Each row was made from one small tree. The marks that hang from a mark follow it in brackets, in alphabetical order. Every link used is in the known rows. Write each row's tree.
Known rows:
rugo[fezo[fanade[dubuv gadegig gasis gimopud[dotol]]]]: [  5   8  -4  21   7  20  -4  29  18  27 -10  -1   9   8  -7  42  13  -3
 -28 -23 -14  17  -8   8  26   1  11  -8 -11 -14   1  19]
fezo[fanade[gadegig gasis gimopud[dotol]] rugo]: [  2 -13  28  47  24   1 -27  25   0  46   2  -9  44  -7  -2  16  17  16
 -32 -14   2  22 -16   8  15  -9  10 -10  -7  -8  14  11]
rugo[fezo[fanade[gimopud]]]: [  5  -5 -26  20  -3  12 -13  33  -1  11  16   4  -6  -1  -3  49   9 -13
 -38 -27   7  31   1  21  25  15  12  -3  11  -8   2   8]
kivi[dubuv[fisis]]: [  8 -10   1  23  -6 -14  26  27  -4  23  19   3 -15 -25  15  31  11  -6
 -37 -27 -12  35 -17  19  47  14  -3 -28  15  18  -7 -13]
sotek[fanade[gadegig gimopud]]: [ -3 -20  10  28   1   0 -12  30 -13  13   8  -7  -9 -13   6  46 -13  -1
  -8 -25 -31  34  -6  11  18   5   3  -8   2  -8   9  -1]
kivi[dubuv[fisis[lugu[gadegig[fanade]]] vitap]]: [  6 -20   1  23 -10 -10  21  34  -4  26   7  14  -7 -27   3  20  12  -4
 -57 -24  -7  30 -13  10  55  26   1 -28  18  22 -13  -2]
rugo[fezo[fanade[dubuv gasis gimopud[dotol]]]]: [  6   7 -12  18   6  17  -1  31  10  23  -2   1   4   3  -4  48  11   0
 -30 -22  -7  19  -3  12  30   7   9 -15  -4  -8   1  18]
gasis[fanade[dubuv gadegig[lugu] sotek]]: [  5  25  21  19   5  14 -10  38   6  21  -3 -11  19   5  -7  26  16  -4
 -12 -25 -30  32 -61  19  17  15  -4 -30 -13 -15  30  -8]
fanade[dubuv[vitap]]: [  0  -2  -2  15  -3   3   0  27  18  18  -7  15  -7  -4  14  27  12   0
 -36 -26 -37  29 -19  15  31  23  -8 -36  -5   7  11   2]
gimopud[dotol fanade[dubuv[fisis kivi] gadegig sotek]]: [ 23  56 -13  10  -6   0  14  34  15  50  -7 -11  23 -20  -8  19  31  -1
  -2 -21 -36   3 -31   9  22   2  16 -46  -2 -13  11   4]
lugu[gadegig[fanade[dubuv gasis gimopud sotek]]]: [-13   9  -4  38  23  -6  -7  28   8  12  -3  -6   5  -8 -12  27  -5  12
 -24 -15 -28  26 -39  25  14  17   2 -19  -3  -1  10  13]
gimopud[dotol fanade[fezo gasis]]: [ 10  25 -11   4   4  -7  11  33   3  39 -20 -11  17 -26  -2  13  15   6
 -14 -20 -33  28 -13  15  37  12   3 -44   5  11  -4  13]
gadegig[fanade lugu]: [  3 -31   6  14   7 -36  22  35 -17   8   4   4   3 -17 -24  57  -4  -6
 -27  -9  -7  41 -36  30  16  33 -18 -26  37  14  -8 -22]
dotol[gimopud[fanade[dubuv[fisis] fezo]]]: [ -3   0 -20  23   7   1   4  25 -16  21   3   5   1 -15  10  22  12 -15
   2 -30 -50  21 -13  24  28  16   3 -41  16  24   2   4]
kivi[dubuv[vitap]]: [ -4  -2   0  19  -8  -6  13  30  -6  16   8  13 -10 -22  17  21  15  -2
 -55 -27 -17  44 -15  12  59  25 -11 -30   9  23  -4  -2]
sotek[fanade[dubuv[vitap] gadegig]]: [  2 -18   8  22 -13   2  -2  33   1  18  -5   5  -5 -12   6  44  -3  -1
 -11 -27 -41  40 -12   8  29  10   2 -14  -6  -2  16   5]
fisis[dubuv[kivi] lugu[gadegig[fanade[fezo]]]]: [ -6   1  -3   4  17 -11  -9  35  48  36 -18   2 -12 -12  -9  54 -27  -1
 -42 -36   2   9 -18  18  26  53  19  -3  24   3   4  12]
kivi[dubuv]: [ -4   3   5  17  -2 -11  21  27   0  16  10   1 -13 -18  17  37   5  -6
 -35 -29 -12  46 -19  19  53  22  -8 -23  12  16   2  -6]
rugo[fezo[fanade[dubuv[kivi] gadegig gasis gimopud]]]: [  1   3  -9  23   9  14 -11  27  17  20  -6   2   5   9  -5  41  16  -7
 -24 -20 -11  12  -6  11  19   4  15  -1 -11 -14   5  19]
gasis[fanade]: [  9  12  -4  20  -9  -5  -7  38 -11   9  22  -3   2  -7  -3  24  13  -3
 -29 -34  -9  46 -35  29  30  25   9 -22  17   1  14 -10]
fanade[gadegig]: [ -3  -2   8  25   4 -10 -13  26  20  22  -4   2  -1  -4  -2  22   0 -12
 -23 -35 -32  36 -27  23  11  11   4  -9   0  -7   9  -7]
rugo[fezo[fanade[sotek]]]: [  5   7 -27  16  -4  13 -19  42   0  10  15   7   0 -10  -8  45  11 -15
 -32 -30  10  40  -8  26  24  18  12  -4   7 -12  17   5]
dubuv[fisis[lugu] kivi vitap]: [ 17 -22 -14  12 -10 -19 -13  39  -5  29  16  29 -12 -26  -2   6  22  -6
 -51 -19  -6  -6   6  13  18  26  18 -33  15   7  -6  -9]
gasis[fanade[gimopud[dotol]]]: [  9  22   3  19  -1   6  -4  35 -17  20  22 -12   4  -1   1  26  14   7
 -34 -26 -15  29 -32  17  33  17   4 -34  12  -3   4  -6]
gasis[fanade[fezo[rugo] gadegig gimopud sotek]]: [-10  -7  21  33  19  37 -43  33  -1  18  -5 -18  20  -1   6   7  28  -1
 -23 -19 -26  30 -43  12  11   5  -7 -21 -17 -22  33  -5]
fanade[dubuv[fisis] fezo gadegig gimopud sotek]: [-16 -23  28  21  34  50 -34  20  34  37 -35 -14   4   8  23  15  22  -9
  -4  -3 -68  -8 -32   0  -2  -8 -26 -33 -48 -26  25  -1]
kivi[dubuv[fisis[lugu[gadegig]] vitap]]: [  7 -14   1  21 -10  -7  17  32  -1  29  10  13 -10 -24  10  16   9  -4
 -57 -27  -9  28 -10  12  54  23   1 -31  10  22 -11   0]
vitap[dubuv[fisis[lugu[gadegig]] kivi]]: [  7  -1 -11  15  -8 -25   8  18  11  29  43  11 -27  -9  -2  33  13   4
 -37 -25 -19  17  -9  41  15  20  15 -23  15 -10  -2 -14]
kivi[dubuv[fisis[lugu] vitap]]: [  8 -17   6  17 -10  -6  17  33  -3  28   6  16 -10 -27  12  18  13  -6
 -55 -27  -9  28  -7   8  55  23  -4 -34  12  21 -10  -7]
fisis[dubuv]: [  3  13  -9  18  11  -8  -7  29  36  28  -2   5 -16 -22   6  47 -16   3
 -46 -49 -16  31 -25  20  25  35   1 -17  21  12   0  -5]

Which tree is each row?
[-15 -16  24  12  39  14 -16  22   5  33 -29 -12   0  -6  15  14   4  15
 -23  -4 -48   8  -8   5  25   1 -23 -41 -23   3  -5  11]	fanade[fezo gasis gimopud[dotol]]
[ -7  12   8  29  22  18 -20  24  30  28 -45 -12  33 -21   6   2  26  -2
   5 -20 -45  26 -30  12   9   2  -3 -29 -24  -9  31  14]	gimopud[fanade[dubuv fezo[rugo] gadegig gasis sotek]]
[-14 -48  28  37  22  13 -26  25  -5  18 -20 -12   4 -17  11  31  -5   8
  -4 -14 -39  32  -3   4  13  -8  -7 -10 -17  -6  16   9]	sotek[fanade[fezo[rugo] gadegig gasis gimopud]]
[-17 -32  31   6  31  20 -11  10  28  35 -33 -15  -3  32  24  38  12 -10
  -6   8 -60 -13 -27   2   4   5 -25 -28 -35 -13   7   5]	fanade[dubuv[kivi] fezo gadegig[lugu] gimopud]
[ -4  18 -18  31   6 -10  -3  27 -19  18   9   6   7 -17  -3  17   6 -15
  -2 -41 -44  28 -19  25  24  15  12 -28  22  20   0   3]	dotol[gimopud[fanade[gadegig]]]
[ -6  20  -7  34  14  -4  -1  24 -11  22 -10  10  15 -15  -2   7  12  -5
  -2 -36 -59  18 -21  15  28  11   7 -36   6  24  -2  14]	dotol[gimopud[fanade[dubuv[vitap] gadegig gasis]]]
[ 14  13  14  25  -2  15 -12  40  -2  27   1  -1  20  -3  -9  12  28  -1
 -27 -22 -33  22 -58  13  17  12  -3 -37 -13  -8  19  -9]	gasis[fanade[dubuv[fisis vitap] gadegig[lugu] sotek]]
[-19  31  25  23  48  16 -25  24  14  19 -21  -5   6 -10  16  18  13  18
   0  -5 -46 -14 -26   4   5   3 -15 -43 -39 -15  27   9]	fanade[dubuv[kivi] gasis gimopud sotek]
[  3 -47  14   8   6   7  -5  21  25  41 -27   7  -1  13  11  18  29 -13
 -25   3 -57  -6 -28   5   9   7 -15 -33 -27   1   1   0]	fanade[dubuv[fisis kivi vitap] fezo gadegig[lugu]]
[-17  15  19  31  30  21 -41  27  11  21  -8  -8   6  -7   5  15   6  -5
 -17 -23 -39  13 -33  11   0   2 -11 -21 -23 -24  22  -6]	fanade[gadegig gimopud sotek]
[ -1 -13   0  16   3  -5   1  42   3  14  -8  15   6 -26 -15  31  26  -3
 -23  -9 -19  14 -26  13  18  28  -3 -29  15  -5  15 -12]	gadegig[fanade[dubuv[fisis[lugu] kivi vitap] sotek]]
[-13 -37  33  21  44   0  -4  34 -17  22 -27 -12  25 -25 -18  37   9  15
 -22  12 -21  19 -39  11  10  11 -37 -46   2   1   3  -9]	gadegig[fanade[fezo[rugo] gasis gimopud[dotol] sotek] lugu]
[ -9  16  -3  33  22  -5   0  29   7  20  -3  -8   7  -9 -14  29  -5  16
 -25 -14 -28  24 -41  23  18  14   3 -25  -3  -2   7  15]	lugu[gadegig[fanade[dubuv gasis gimopud[dotol] sotek]]]
[ -6 -11  26  17  29 -19  15  36  -4  12 -24   1  19 -21 -23  47   1   7
  -8  -1 -27  27 -50  20  11  23 -28 -39   5   5  10 -11]	gadegig[fanade[dubuv gasis sotek] lugu]
[ 19   3   8  22 -10  -2   2  33  -1  27   9   1  11   7  -7  17  30  -2
 -30 -18 -29  13 -46  13  20  14   8 -31  -1  -1   5  -7]	gasis[fanade[dubuv[fisis kivi vitap] gadegig[lugu]]]
[-12 -14  10  28  20 -10   5  26   0   8 -18   9   6 -14  -8  27  23  14
 -26  -2 -35   7 -19   4  21  19 -10 -27   7   5  -5   3]	gadegig[fanade[dubuv[kivi vitap] gasis gimopud]]
[ 19  21 -32  16 -15 -13   8  29  11  27   3   6   4 -17   3  16  20  -7
 -23 -26 -20  11 -10  20  24  25  24 -33  14   9   1  10]	gimopud[fanade[dubuv[fisis[lugu[gadegig]] kivi vitap]]]
[-10  21  21  20  17  20 -19  29  37  26 -24  -3  11  -1   4  26   9  -8
  -3 -27 -49  23 -46  15   7   6 -10 -24 -31 -24  38  -2]	fanade[dubuv gadegig sotek]
[-12 -18  11  33  24 -17   1  29  -7   5 -11   2   5 -23 -14  30   6   9
 -23 -12 -24  26 -20  15  17  18  -9 -19  19   6  -7  -6]	gadegig[fanade[gasis gimopud]]
[ -5 -62  11  17  14 -19  10  31 -11  10  -9  -2   9 -17 -15  52   6  -5
 -29   0  -8  44 -33  28  13  27 -25 -27  28  11   1 -19]	gadegig[fanade[fezo[rugo]] lugu]
[  8   0   6  23  -2   7 -27  39   5  40   7  10  27  -5   0  15  23  -8
 -24 -16 -17  20 -28  15  18  11   6 -11 -14  -7  24   3]	fezo[fanade[dubuv[fisis vitap] gadegig sotek]]
[-12 -51   0  25   8  -6  -2  32   1   5 -10   2   4 -22  -7  38  17  -5
 -28 -12 -13  49 -21  25  19  24 -11 -14  26   2  11 -12]	gadegig[fanade[fezo[rugo]]]
[  3  14 -19  16   5 -11 -16  32  27  27   4  18 -17 -24   6  32   3   8
 -61 -39 -16  14 -18  12  28  40   7 -20  19  16  -5   1]	fisis[dubuv[kivi vitap]]
[  4 -26  -3  17  -5 -16  15  35   5  15  -5  16   0 -18 -13  37  22  -4
 -30 -11 -18  16 -17  13  24  30   2 -25  25   4   0 -10]	gadegig[fanade[dubuv[fisis[lugu] kivi vitap]]]
